What can hang from each mark
Q557: Q494 Q687
Q451: Q285
Q862: Q179
Q593: Q179
Q285: Q149 Q179 Q451
Q745: Q451
Q687: Q179
Q179: Q285 Q593 Q687 Q862

Each row was made from one small tree. Brackets hold a mark, then the marks that hang from it, in the order of their numbers. Every link used is in the known rows. Write each row's tree.
Known rows
{Q862 {Q179 {Q285 Q451} Q593 Q687}}:  -4  -3  -1   5   4   5   1  12  11  -4  -1   3  -7   6   4   0 -16   4  -8  35  -1 -12   7  -4   8  11   0  -3  -5   3  -8   5   4  -6  -3  -4   7  15  -1   2  15  10  -2  -1   4  -6   9   1  -7  -4   4   5  -9   0  -5   1  -5  11   0  -9  -7
{Q593 Q179}: -3 -2 -2  0  3  4 -2 -1  2  2  3  5  0  6  1 -3 -4 -2 -5  6  0 -5  1 -4  9  6  0  1 -2  0 -4 -1  0 -1 -1 -1  0 -4 -1 -2  4 11  1 -8  7 -3  8 -4 -1  1  1  1 -5  1 -6 -3  2  1  1  2 -3
{Q557 Q494}:  -3  -1   1   5   3  -1  -2  -8   3   2  -1   2   1  -2   3   4   0  -2   1  14  -2  -7  -2   0  -3   0  -1 -11   1  -1  -2   2   1   0  -1   1   2   5   1   1  -1  -8   1   1   7  -3  -1   1  -2   1   1   2   0   1   2  -1   7   3   0  -3  -1
{Q451 Q285}:  0 -2  0  0  2  0 -3  9  1 -1 -2  1  5 -5  2  4 -3  2  4  4  1 -6 -3  6  2 -2 -5 -1 -2 -4  2  0  2  5 -3  1  0  1  0  0 -5 15  0  4 -3 -1 -5 -2 -2  4  1  8  2 -3  0  2 -3  4 -1  0  0
{Q862 {Q179 {Q285 Q149} Q593}}:  -4  -6  -4   3   5   3   3  16   8  -6   3   1  -6   8   0   6 -15   5  -6  33  -1  -3   7 -14  13  13  -3  -6  -4   0 -14   4   2 -11  -4  -6   9  14   2  -2   2   0  -2   6 -11   3   7  -5  -7  -3   1   8 -11  -2  -5   4  -2   7  -1  -3  -4
{Q593 {Q179 Q285 Q862}}:  -4  -5  -4   0   5  10   0   0   7   2   9   9  -1  12  -4  -4 -12  -5  -6  28   0 -10   4  -5  13  19  -2   0  -2   3  -5   1   1  -8   0  -2   2  -1  -1  -2   7  17   2  -8  10   0   9  -8  -2  -5   1   4  -8  -2 -14  -5   4   3   1  -1  -6
{Q862 {Q179 Q285}}:   0  -2  -1   3   2   2   1   2   8  -3   0   0  -5   3  -1   1  -6   1  -1  24   0  -6   3 -12   3  10   0  -1  -1   0  -4   8   1 -10  -2   0   1  11   0  -1   6  -8  -1   3  -3   2   6   3  -4  -3   0   2  -4  -1  -3   3   0   6   0  -5  -1
{Q179 Q285 Q862}: -2 -3 -1  1  3  6  2  3  6  2  6  4  0  6 -5 -1 -9 -3 -2 23  0 -5  3 -2  4 14 -2 -3  0  3 -1  2  1 -7  2 -1  1  3 -1  0  3  5  1 -1  2  3  1 -4 -2 -6  0  3 -4 -3 -8 -2  3  2  0 -3 -3
{Q179 Q285}:  1  0  1  1  2  3  3 -2  3  2 -1  1 -7  2 -2  2 -6 -1  1 16  0 -3  0  1  6 12  0 -3  0  2 -1  3  0 -7  1  0  1  6  1  0  3  1  0  1 -2  3 -1 -1  0 -2 -2  2  2 -1 -6  1  2  2  0 -4  0
{Q285 Q179}:  2  0 -1  1  2  3  0 -5 -1  0 -2 -3  0  3  2 -1 -3  0  1  7 -2  6  6 -8  4  9 -1  2 -1  2 -8 -3 -2 -4  5 -1  2  7  0  0  1 -3 -1  6 -3  8 -2 -4  0 -2 -1  3  1 -1  1 -1 -7  5 -1  5  2
{Q593 {Q179 {Q285 Q451} Q687}}:  -1  -1  -1   0   6   8   1  -3   6   5  -2   5  -6   6   5  -1 -12  -3  -6  24  -2 -17   0  15  17  15   2  -2  -4   6  -4   2   1  -2  -1  -1   3   1  -1   1  15  27   0 -12  13  -5   4  -2  -5  -1   2   7  -4   0 -13  -2   0   7   2  -8  -6
{Q593 {Q179 {Q285 Q451} Q687 Q862}}:  -4  -4  -2  -1   6  10   0   2   9   4   4   8  -1  10   1  -5 -15  -5  -9  32  -2 -20   3  11  15  17  -1  -1  -4   7  -3   1   2  -3  -1  -2   4   0  -2   1  15  31   1 -14  17  -4   7  -4  -6  -4   4   8  -9  -1 -16  -5   1   7   2  -7  -9
{Q179 {Q285 Q451} Q593 Q862}:  -3  -6   0   4   6   8   1  24  10  -3   8   8   0   8  -1   0 -20   2  -6  32  -1  -6   6  -8   9  13  -3  -3  -2   4  -1   0   4  -4   2  -4   4   8   0   1   1  26   1  -8  -2  -2   2  -9  -2  -2   1   6 -11  -3 -12  -6   2   6   0 -10 -10
{Q687 {Q179 Q285}}:  -5  -2   0  -2  -1   1   4   7   5   5   0   1 -10   5  -5   1  -8   3   2  12   1  -1   2  13   7  10  -3  -2  -1   2   2  -1   3  -4   2   0   3   5   0   4   0   2   1   2   6  -6  -5  -7  -2  -3   0  -2   1  -1  -5  -2  -2   1   2  -6  -2
{Q451 {Q285 Q149}}:   1  -4  -2  -3   5  -3  -1  13  -1  -2  -1  -1   6  -5   4  10  -6   3   3   8  -2  -7  -3  14  10  -2  -6  -5  -5  -4  -3   0   2   4  -5   0   6   0   2  -1 -10  21  -1   7 -10   2  -9  -5  -6   4   1  15   1  -3  -3   5  -3   4  -1   0   0
{Q451 {Q285 {Q179 Q593}}}:  -2  -4  -2   2   4   4  -3  13   3  -4   0   1   2   3   4   3 -12   4   2  17   0   1   7 -10   9   8  -7   0  -4  -3 -10  -7   1   0   2  -4   5  13  -1   0  -3  14  -1  10  -6   2  -2 -10  -2   2   1   9  -2  -4   0  -1 -11   9  -2   6  -2
{Q451 {Q285 Q149 {Q179 Q687}}}:   0  -2  -4  -4   5   1   0   1  -1   0  -5  -4   4  -1   6   7  -8   1   2  15  -3  -8   4  17  16   8  -7  -4  -7   0 -12  -4  -1   1  -2  -2  10  10   0   1   1  17  -3  14  -3   7  -8  -6 -10  -1   3  17   3  -3  -1   5 -13  11  -2   6   1
{Q451 {Q285 {Q179 Q687 Q862}}}:  -3  -3  -3  -1   2   5  -3   0   3   0  -1   1   8   3   2  -2  -8  -2   1  19  -1  -6   7   8   7   9  -7   1  -5   1  -7  -5   0   1   0  -1   5   9  -4   2   6  15   0  10   8   3  -2  -5  -7  -4   4  11  -1  -4   0  -1 -12  11  -1   7  -1
{Q862 {Q179 {Q285 Q451} Q593}}:  -1  -5   0   6   6   3   0  20  11  -6   3   2  -5   4   3   2 -16   6  -5  33  -1  -6   5 -17   7   9  -1  -3  -3   1  -5   6   5  -7  -1  -4   4  14   1   0   4  12  -1  -3  -8  -4   7  -2  -3  -1   1   5  -9  -1  -6   0  -1   9   0 -11  -7
{Q745 {Q451 {Q285 Q149 {Q179 Q862}}}}:  -2  -5  -5  -6   7   3  -4  24   3  -1   1  -3  18  -1   7   9 -14   0   4  17   0 -11   3  11   9   4 -10  -6  -6  -4  -9  -2   4   5  -3  -2   9   8   1   0 -10  32   0   8  -6  -1  -7  -7 -10   1   2  19  -5  -6   0   1  -8   7  -2   5  -4
{Q862 {Q179 {Q285 Q149} Q593 Q687}}:  -7  -4  -4   2   3   4   3   7   9  -4   1   2  -9  10   0   4 -15   3  -9  37  -1  -8   9  -3  15  15  -3  -8  -6   3 -17   2   2 -11  -6  -6  13  16   0   1  14  -1  -2   8   0   0  11  -2 -10  -7   4   8 -10  -1  -4   5  -6   9   0  -1  -4
{Q179 Q593 Q687 Q862}: -12  -4  -3   2  -1   7   0   7   6  -2   6   7   1  12  -3  -7 -11  -1  -9  17   1  -3  10   1   3   7  -4  -2  -3   4  -9  -8   2  -1  -2  -6   8   6  -5   2  13   6   0   2  17  -4  11  -5  -5  -8   6   0 -12   0  -2  -5  -5   4   1   4  -8
{Q745 {Q451 {Q285 {Q179 Q862}}}}:  -2  -3  -3  -4   4   5  -6  22   4   0   1  -1  17  -1   5   3 -12  -1   4  14   1  -9   3   5   2   4  -8  -1  -5  -3  -4  -2   4   5  -1  -1   4   9  -1   1  -6  27   1   5   1  -5  -3  -5  -6   1   2  12  -3  -6   2  -2  -8   8  -2   5  -4
{Q557 Q494 {Q687 {Q179 Q862}}}: -18  -7   0   5   1  -4  -2   0  12   6   5  10   1  -2  -4   3  -1   3   1  31  -2  -4   1  14  -4  -3  -8 -12  -1  -2   0  -1   7   2   0   2   4   4  -2   3  -5  -2   3   5  23 -20  -5  -8  -6  -1   6   1   2   3   0 -10   3   6   3  -4  -6
{Q179 {Q285 Q451} Q593 Q687 Q862}:  -6  -5  -1   4   5   9   2  14  11   0   4   8  -3  10  -1  -3 -20   0  -8  34  -1 -12   8   6  10  15  -3  -5  -4   7  -5  -2   4  -3   0  -6   8  10  -2   3  13  24   0  -5  10  -4   5  -6  -5  -6   4   6 -10  -2 -11  -4  -3   8   1  -8 -11

Which tree is each row?
  6  -3   0  -1   9   0   4  11   2   2  -1  -2  -3  -2   5  10 -11   2   0  20  -4 -10  -2  13  15   8   0  -8  -3   3  -1   5   2  -3   0   0   5   4   5   0  -4  24  -2  -4 -14   5 -11  -3  -5   2  -2  13   0  -1 -12   4   2   4  -1 -13  -3 -> {Q179 {Q285 Q149 Q451}}
  4  -5  -3  -2   8   2  -1  15   1  -1   4  -4  10   2   7   4 -12   1  -2  18  -6  -3   6   2  12   6  -4  -3  -5   4  -6  -1   1  -1   4  -2   7   3   2   0  -7  29  -2  -1 -11   9  -9  -9  -7  -1   1  16  -6  -2  -7  -2  -5   8  -2  -4  -4 -> {Q285 Q149 {Q179 Q862} Q451}
  1  -5  -1   3   9   3   3  23   5  -2   3   2  -6   3   5  10 -18   5  -4  27  -3  -6   2   2  18  10  -2  -9  -4   3  -7   1   3  -5   0  -5   9   9   5   0  -4  26  -1  -3 -14   2  -5  -9  -4   2  -1  12  -6  -1 -13   1   0   5  -1 -11  -6 -> {Q179 {Q285 Q149 Q451} Q593}
 -7  -5  -4   1   2   7  -3   9   5  -3   2   4   6   8   1  -2 -14   1  -3  24   0  -5  11  -2   9  11  -9   0  -6   0 -12  -9   2   1   0  -5   8  13  -4   2   6  18   0  10   8   1   3 -10  -6  -5   5  10  -5  -4  -1  -3 -14  12  -1   8  -5 -> {Q451 {Q285 {Q179 Q593 Q687 Q862}}}
 -5  -3  -4  -2   4   5   5  -4   5   3   3   3  -2   8  -3   3 -11  -5  -5  29  -2 -12   5  19  14  17  -4  -9  -5   7  -9   0   0  -7  -3  -3  10   5  -1   1  11  10  -1   4   6   5   0  -3 -10  -9   3  10  -5  -2  -9   2  -1   5   1  -2  -4 -> {Q179 {Q285 Q149} Q687 Q862}
 -9  -3  -4  -2   1   8  -2  -5   5   2   6   8   3  12  -1  -9  -7  -6  -9  16   1 -12   5   5   9   9  -2   2  -3   4  -7  -4   0  -1  -3  -2   4  -3  -4   0  15  15   1  -7  23  -5  13  -4  -5  -6   5   2 -10   1  -7  -6  -1   4   2   4  -7 -> {Q593 {Q179 Q687 Q862}}
 -4  -4  -2   3   4   8  -2  11   6  -2   4   2   5  10   5  -5 -16   1  -7  24  -3  -4  12  -2   8  10  -4   1  -5   6 -10  -7   2   0   4  -5   8  11  -3   3   9  24  -1  -1   8   1   3  -9  -5  -5   4   7 -10  -1  -4  -6 -11  11   0  -1  -9 -> {Q285 {Q179 Q593 Q687 Q862} Q451}
-13  -6   0   4   6  -6   2  -2  10   8   0   7  -9  -5  -1  13  -4   4   3  40  -4  -7  -1  22   8   5  -8 -19  -3  -1  -5   2   6  -4  -1   2   8  11   3   2  -7  -2   1   9  11 -14 -12  -9  -8   1   4   8   7   3  -5  -3   4   6   2  -8  -3 -> {Q557 Q494 {Q687 {Q179 {Q285 Q149}}}}
 -8  -5  -2  -3  -1   3   3  12   8   4   5   3  -4   9  -8  -2 -11   2   0  18   1  -3   5  10   5  13  -5  -1  -1   3   3  -1   4  -4   2  -1   3   3  -2   3   1   6   2   0  11  -6  -3  -9  -4  -6   1  -1  -4  -2  -7  -5  -1   1   2  -6  -5 -> {Q687 {Q179 Q285 Q862}}
-19  -7   1   8   1  -4  -2   7  12   4   3  11  -7  -1  -2   5  -4   7  -1  31  -1  -1   3   7   0  -3  -8 -14  -2  -3  -5  -4   7   1   0  -1   6  10   0   3  -4  -6   2   7  19 -23  -3 -10  -4   2   6   0   2   4   1  -9   1   6   3  -3  -6 -> {Q557 Q494 {Q687 {Q179 Q593}}}
 -8  -4  -4  -1   3  11   1  -7   8   4   5   9  -3  14  -3  -6 -12  -7  -8  30   0 -15   5   7  15  20  -2  -1  -4   6  -8  -1   0  -7  -2  -3   5   1  -3   0  18  15   1  -7  21  -3  12  -5  -6  -7   3   4  -8  -1 -12  -5   1   5   2   1  -6 -> {Q593 {Q179 Q285 Q687 Q862}}
 -2  -8  -2   2   9   6   2  28   8  -3   9   5   1   7   1   6 -22   3  -7  35  -3  -8   6  -2  16  13  -5  -9  -4   4  -6   1   4  -5   0  -6   9   7   3   0  -3  32   0  -5 -10   2  -2 -12  -6  -2   1  14 -12  -3 -14  -2   2   5  -1 -10 -10 -> {Q179 {Q285 Q149 Q451} Q593 Q862}
 -2   0  -2  -4   3   4  -5  10   3   3  -6  -3  10  -3   8   4  -9  -1   4  10   1 -12   1  18   5   4  -6  -3  -6  -2  -8  -3   3   6  -3   0   7  12  -2   3   3  22  -1   9   7  -6  -3  -1  -8   1   3  12   1  -4   4   1 -12   9  -1   5  -2 -> {Q745 {Q451 {Q285 {Q179 Q687}}}}
-13  -7  -2   0  -1   6   3  23  11   1   8   7  -7  14  -8  -2 -17   4  -4  25   2  -1  10   2   9  15  -7  -2  -2   3  -2  -6   5  -5   2  -6   7   7  -2   3   1   9   2   2  10  -8   2 -14  -3  -7   2  -2 -10  -2  -7  -7  -3   2   2  -4  -9 -> {Q687 {Q179 Q285 Q593 Q862}}
  0   0  -2  -1   2   3  -2  -4   1   1  -6  -2   3  -1   4   1  -5  -1   3  12  -1  -6   4  10   8   7  -5   0  -5   0  -8  -5  -1   2   0  -1   5  10  -2   2   6  11  -1  11   5   4  -5  -3  -6  -1   3  10   4  -2   2   2 -12  11  -1   6   1 -> {Q451 {Q285 {Q179 Q687}}}
 -5   0  -3   2   0   6   1  -3   3  -1  -2   0  -5  10   2  -4  -9   1  -5  15  -1   4  12  -5   8  13  -3   0  -4   4 -17 -10  -2  -5   3  -6   8  15  -3   2  13  -2  -2   9   8   3   6  -6  -3  -6   3   2  -4   0   1  -2 -13   8   0   8  -2 -> {Q285 {Q179 Q593 Q687}}
 -1  -6  -2   0   8   9  -2   9   8   2   8   8   2   8   1  -2 -16  -3  -6  28  -2 -15   2   0  14  15  -1   0  -3   4   0   4   3  -4   1  -1   1  -3   0  -1   4  32   2 -15   6  -2   4  -8  -2  -1   1   7  -9  -1 -16  -6   5   5   1  -9  -9 -> {Q593 {Q179 {Q285 Q451} Q862}}
 -1  -1   0   3   4   6  -1   8   4  -1  -2  -1  -1   5   8  -2 -13   2  -5  17  -3  -2   9   0  10   8  -1   0  -5   5 -10  -6   1   1   4  -5   7  13  -1   3   9  19  -2   1   4   1   0  -6  -4  -2   3   6  -4   0  -2  -3 -12  11   0  -1  -5 -> {Q285 {Q179 Q593 Q687} Q451}
-10  -6  -5   0   4   8   5   9   8  -1   6   7  -5  14  -4   2 -19  -1  -9  36  -1  -8  10   8  17  19  -6 -10  -5   6 -15  -5   1  -9  -3  -8  14  11  -1   1  12  13  -1   5   7   3   6  -9  -9 -10   4   9 -11  -2 -10   0  -3   6   0   1  -8 -> {Q179 {Q285 Q149} Q593 Q687 Q862}
  3  -1  -1  -1   7   2   4   1   3   4  -5  -1  -5  -1   5   8 -11   0  -2  22  -4 -15  -1  26  17  11   0  -9  -6   6  -4   4   1  -2  -2  -1   9   6   2   2   8  23  -2  -2  -2   3  -7   0  -9  -2   1  13   0   0 -11   5  -2   7   0 -10  -4 -> {Q179 {Q285 Q149 Q451} Q687}
 -9  -2  -3   3  -2   3  -1   7   8  -6   0   3  -3   8   1  -4  -8   3  -8  20   1  -4   9  -9   2   4  -2  -1  -4   1 -12  -1   2  -4  -5  -5   7  12  -3   1  15  -7  -1   5   9  -5  15   1  -6  -6   5   0 -10   1   3   0  -7   7   0   2  -4 -> {Q862 {Q179 Q593 Q687}}
 -2  -3   2  -2   2   1   3  15   6   5  -1   0  -7   1   0   2 -11   6   2  13  -1  -7   0  19   8   7  -2  -1  -2   2   7   1   5   0   2   0   2   3   1   4  -2  18   1  -5   2  -9 -10  -6  -3   1   0   2   0  -1  -8  -3  -2   3   2 -15  -5 -> {Q687 {Q179 {Q285 Q451}}}
  3  -3  -4  -3   6   0  -1   9  -2  -1  -2  -4   6  -3   6   9  -8   3   4  13  -3  -4   3   5  14   5  -7  -3  -6  -3 -10  -2   0   0   0  -2   7   8   2  -1  -8  18  -2  12 -13   9 -11  -8  -7   2   0  17   2  -4  -2   5  -9   9  -2   4   2 -> {Q451 {Q285 Q149 Q179}}
  1  -3  -3  -6   7   1  -3  21   0   0  -3  -5  13  -5   9  11 -11   1   6  11  -1  -9   0  14  10   2  -8  -6  -7  -5  -9  -2   3   5  -3  -1   9  10   2   0 -10  29  -1   9  -9  -1  -8  -6  -9   3   1  18   0  -5   1   3  -8   7  -2   4  -1 -> {Q745 {Q451 {Q285 Q149 Q179}}}
 -5  -4  -2   5   2   4   1  13  10  -6   3   4  -8   8  -2   0 -13   4  -5  31   1  -2   7 -21   6  13  -2  -2  -2   0 -10   4   3 -11  -2  -4   4  14   0   0   7  -5   0   4  -4  -1  11  -2  -3  -4   1   2  -9  -1  -3   1  -2   7   0  -3  -4 -> {Q862 {Q179 Q285 Q593}}
  0  -4  -5  -3   5   2   1   3   0  -1   5  -3   7   7   2   3  -8  -2  -2  17  -4   2   9  -3  11  11  -5  -3  -4   3 -12  -3  -2  -6   3  -3   8   5   1  -1  -4   9  -2   8  -7  12  -3 -10  -6  -5   1  12  -5  -2  -4   0  -6   5  -2   5   0 -> {Q285 Q149 {Q179 Q862}}
 -8  -3  -4   2   0   9   0   2   5  -2   4   4   1  14  -1  -7 -12  -2  -7  22  -1   2  15  -7   7  15  -5   0  -4   6 -15 -10  -1  -5   3  -7   9  13  -5   2  13   3  -1   7  12   4   9  -9  -4  -9   4   2  -9  -1   0  -5 -12   8   0   9  -5 -> {Q285 {Q179 Q593 Q687 Q862}}
 -8  -5  -7  -1   3   6   2   7   3  -3   4   1   2  14   1   0 -14  -1  -8  26  -3   0  15   1  16  15  -7  -5  -6   6 -21 -10  -1  -6   1  -8  15  13  -2   1   8  10  -2  10   4   8   4 -12  -9  -9   4  11 -10  -1  -3  -1 -12   9  -1   9  -5 -> {Q285 Q149 {Q179 Q593 Q687 Q862}}
-1 -4 -3 -1  4  4 -4  8  3 -2  3  1 10  2  2  0 -8  0  3 17 -1 -2  5 -4  5  8 -8  2 -3 -1 -4 -3  1  1  2 -1  3  7 -2  0 -4 16  0  8 -2  6 -5 -8 -4 -1  2 11 -1 -5 -1 -2 -8  9 -2  5 -1 -> {Q451 {Q285 {Q179 Q862}}}
  2  -4  -2   1   9   2   0  21   1  -4   1  -4   2   3   9   7 -15   6  -4  19  -5   1   8  -5  17   7  -3  -5  -5   2 -13  -4   1  -1   3  -5  10  10   4   0  -6  26  -3   2 -16   7  -7 -13  -5   2   1  14  -6  -1  -6   0  -8   8  -2  -3  -4 -> {Q285 Q149 {Q179 Q593} Q451}
